In the rows, 128 means zero.
Known rows, with every step that occurs
J -> G -> N -> K -> Q: [122 129 198 166 136  69 107 108 108 102 118 173 148 152 145 115 149 156
 129 101 122 214 149 120 109 105]
Q -> K -> N -> W: [134 140 183 128 138 126 139 176 134 115 115 153 148 129 156 153 144  82
 118 134 103 193 142  83 121 119]
D -> W -> N -> G -> J -> U -> M: [128 152 159 119 122 109 114 129  70 130 119  99 134  97 150 159 133  97
 136 103 130 102 135  70 112 157]
U -> J: [133 146 143 129 132 112 135 102 111 124 113 135 119 111 138  94 128  94
 131 127 124 114 140 107 110 117]
Q -> K -> N -> D: [133 149 173 139 124 128 130 177 134 120 113 133 139 122 167 164 146  92
 121 131 101 181 144  78 123 127]
N -> G -> J -> U: [124 167 123 130 111 137 122 122 104 123 116  98 115 116 158 147 127  87
 142 121 120  99 138  97 106 142]
Q -> K -> N -> G -> J -> U: [136 168 140 141 108 130 137 163 130 126 114  93 124 129 174 185 145  40
 135 129 110 141 139  71 107 151]
D -> W -> N -> K: [132 124 208 132 132 103 112 126  84 111 111 129 166 123 138 111 137 139
 125 105 120 146 160  93 120 109]
W -> N: [126 123 163 127 121 108 116 121 104 127 112 132 123 106 140 103 131 137
 123 110 124 124 137 100 122 114]
Q -> K: [133 124 156 135 132 115 137 135 136 123 113 125 131 124 149 121 128 134
 125 142 110 147 140 106 128 123]
M -> D: [117 107 148 130 135 117 120 125  97 113 116 128 111  95 136 128 123 161
 126 118 114 140 156  98 124 128]
M -> U -> C: [160 125 129 128 134 116 115 128 107 133 117 100 121  92 124  81 123 101
 133 137 135  88 166 117 118 107]
U -> J -> G: [129 163 152 143 130  98 140  79 112 129 110 137 117 116 139 108 126 104
 133 121 121 139 126 110 104 122]
N -> K: [128 124 177 134 132 109 116 116 119 110 117 136 126 122 140 109 134 139
 134 119 119 144 156 118 119 111]
D -> W -> N: [130 133 181 127 131 111 114 133  83 122 105 126 156 111 140 112 128 131
 120 109 117 129 146  91 121 113]
W -> N -> G -> J: [129 150 148 124 101 129 115 111  86 124 103 104 122 119 163 138 136 103
 132 102 119 152 144  83 111 126]
G -> J -> U -> M -> D: [107 118 130 129 135  94 116 110  86 122 139 118  92  79 132 155 123 139
 137 125 132 102 148  86 112 168]
U -> M -> D -> W: [121  97 170 121 156  98 111 137  76 112 118 132 122  81 128 150 122 164
 124 114 115 148 156  88 129 145]
Q -> K -> N -> G -> J -> U -> C: [152 179 133 145 108 131 152 170 124 136 123  60 139 120 164 172 146   4
 139 140 114 108 155  69 106 155]
U -> M: [125 116 152 122 142  98 113 122 116 122 122 137  94  88 133 125 127 140
 130 119 125 131 135 114 126 131]
D -> W -> N -> G -> J: [134 158 164 124 110 132 112 122  63 119  97 101 154 124 163 145 131  96
 128 101 113 160 153  75 110 124]
G -> N: [126 146 151 132 139 106  98 124  99 114 112 150 127 121 147 118 136 145
 123 112 125 149 142 117 123 112]
D -> W -> N -> G: [139 140 178 119 123 132 116 142  80 120  94 109 152 114 153 135 133 118
 125  95 112 141 143  82 124 118]
K -> N: [130 137 157 134 128 113 113 155 123 116 113 130 108 107 148 140 138  75
 123 113 114 150 144 102 114 115]
Q -> K -> N: [137 130 164 142 128 111 133 166 142 123 110 123 127 121 156 149 142  81
 120 134 106 173 143  90 121 124]
J -> G -> N: [120 165 163 146 137  92 104 105 102 117 108 153 124 124 148 132 133 149
 125 108 122 171 130 119 116 115]
J -> G: [122 151 158 145 129 104 123 105 114 121 110 133 115 113 143 126 122 139
 131 118 115 151 131 120 114 118]
W -> N -> G -> J -> U: [123 159 138 127 101 128 119 118  91 130 115  97 122 112 157 140 136  92
 138 106 126  94 133  80 108 141]

Rows
[135 151 141 134 119 107 131 162 129 129 124  94 104 108 167 196 147  46
 137 126 117 140 132  66 112 170] : Q -> K -> N -> G -> J -> U -> M
[128 159 172 127 138 137 110 148  84 111 108 134 164 114 153 134 125 131
 126 121 108 145 151  98 122 115] : N -> D -> W
[118 161 124 139 120 115 118 112 105 125 125 115 118 112 145 125 122 100
 138 134 128  89 142 108 104 136] : G -> J -> U
[124 157 169 120 147 118 105 136  94 105 116 178 149 128 147 123 139 141
 121 115 122 172 140 112 123 107] : G -> N -> W
[145 169 164 126 150  96 110  88  89 121 110 179 139 123 138 100 138 123
 126 117 140 179 136 102 103 104] : M -> U -> J -> G -> N -> W
[132 162 142 130 106 134 112 143 104 115 104 105 108 123 172 169 141  42
 132 105 110 178 151  84 103 126] : K -> N -> G -> J
[129  98 183 149 131  95 121 125 125 103 120 153 138 135 138  96 140 135
 132 117 117 167 161 116 114 104] : N -> K -> Q
[130 147 176 121 136 125 118 167 115 108 116 158 131 114 147 144 141  78
 120 114 110 176 143  94 114 111] : K -> N -> W
[115 125 127 123 125 114 120 123  87 120 128 100  88  80 145 175 129 124
 143 110 125 112 145  74 115 176] : N -> G -> J -> U -> M -> D
[128 113 178 119 126 130 119 144  61 114  97 105 146  99 148 153 131 147
 123  89 110 151 157  65 128 133] : M -> D -> W -> N -> G
[118 144 128 131 132  95 115 110 106 128 136 121  97  93 137 138 125 111
 139 131 134  91 135 105 109 152] : G -> J -> U -> M
[132  97 215 146 131  89 118 135  90 106 113 149 180 138 136  98 143 136
 124 102 119 169 167  94 114 102] : D -> W -> N -> K -> Q
[129 157 133 126 110 139 115 114  97 117 104 102 114 123 164 144 129  97
 137 117 112 155 147 101 111 126] : N -> G -> J
[128 167 153 128 112 131 117 131  70 125 108  93 156 116 158 147 131  87
 134 106 122 101 143  73 107 141] : D -> W -> N -> G -> J -> U
[148 185 173 137 146 101  97  99  64 123 101 156 165 122 149 117 135 130
 125 112 133 171 145  89 106 110] : M -> U -> J -> G -> N -> D -> W
[122  56 220 137 145  67 115 131  74 105 126 149 155 103 123 126 144 178
 124  93 122 183 173  71 124 132] : U -> M -> D -> W -> N -> K -> Q
[113 117 142 119 117 105 117 119  73 127 127  99  96  78 144 170 135 135
 137  98 131 107 142  58 118 173] : W -> N -> G -> J -> U -> M -> D
[122 127 142 126 142  96 118 131 123 127 135 131  97  81 127 130 126 127
 136 124 132  70 126 112 122 146] : J -> U -> M
[135 144 154 127 118 132 116 164 120 114 101 113 103 111 162 162 144  60
 128  98 108 161 140  92 116 121] : K -> N -> G
[116  90 152 121 147  95 113 124  97 116 125 133  90  75 129 140 125 167
 128 114 122 141 148  95 129 146] : U -> M -> D
[122 114 170 115 125 109 109 124  47 117 110 104 130  92 150 173 132 139
 127  93 119 170 159  53 121 156] : U -> M -> D -> W -> N -> G -> J
[120 141 156 126 114 128 121 133  50 120 111  91 151 103 152 164 129 115
 132 101 119 113 158  54 111 155] : M -> D -> W -> N -> G -> J -> U
[147 157 147 138 141  82 105  75  95 130 105 152 119 117 139  97 135 123
 129 116 142 154 137 108 104 110] : M -> U -> J -> G -> N
[129 176 157 146 137  83 122  80  98 125 109 154 130 127 145 114 138 115
 128 111 129 161 127 109 106 119] : U -> J -> G -> N
[128 111 187 152 138  80 102 122 108  98 119 173 149 147 143 104 151 148
 127 107 126 188 161 117 117 102] : G -> N -> K -> Q
[131 164 183 135 133 131 105 179  92 111 107 135 156 112 159 161 139  79
 121 110 105 169 154  83 116 116] : K -> N -> D -> W
[148 149 176 144 141  73 103  67  96 120 111 158 130 130 137  94 145 132
 134 109 145 169 151 110 102 107] : M -> U -> J -> G -> N -> K
[131 168 188 150 138  76 119  78 100 116 114 156 140 140 144 111 146 124
 133 105 131 177 141 107 104 117] : U -> J -> G -> N -> K
[120  88 185 119 145  88 111 135  64 119 119 129 132  78 126 140 129 172
 119 101 122 144 153  71 129 143] : U -> M -> D -> W -> N
[122 107 172 114 138 107 121 153  67 122 119 103 126  70 134 169 132 146
 129  90 125  94 139  57 128 166] : J -> U -> M -> D -> W -> N -> G
[111 117 161 126 135  87 112 123  54 126 132 114 135  79 131 151 128 144
 129 112 132 104 154  62 113 165] : G -> J -> U -> M -> D -> W -> N
[119 133 145 121 135 117 117 132  64 117 121  97 122  86 145 183 124 124
 139 111 120 118 152  69 114 173] : N -> G -> J -> U -> M -> D -> W
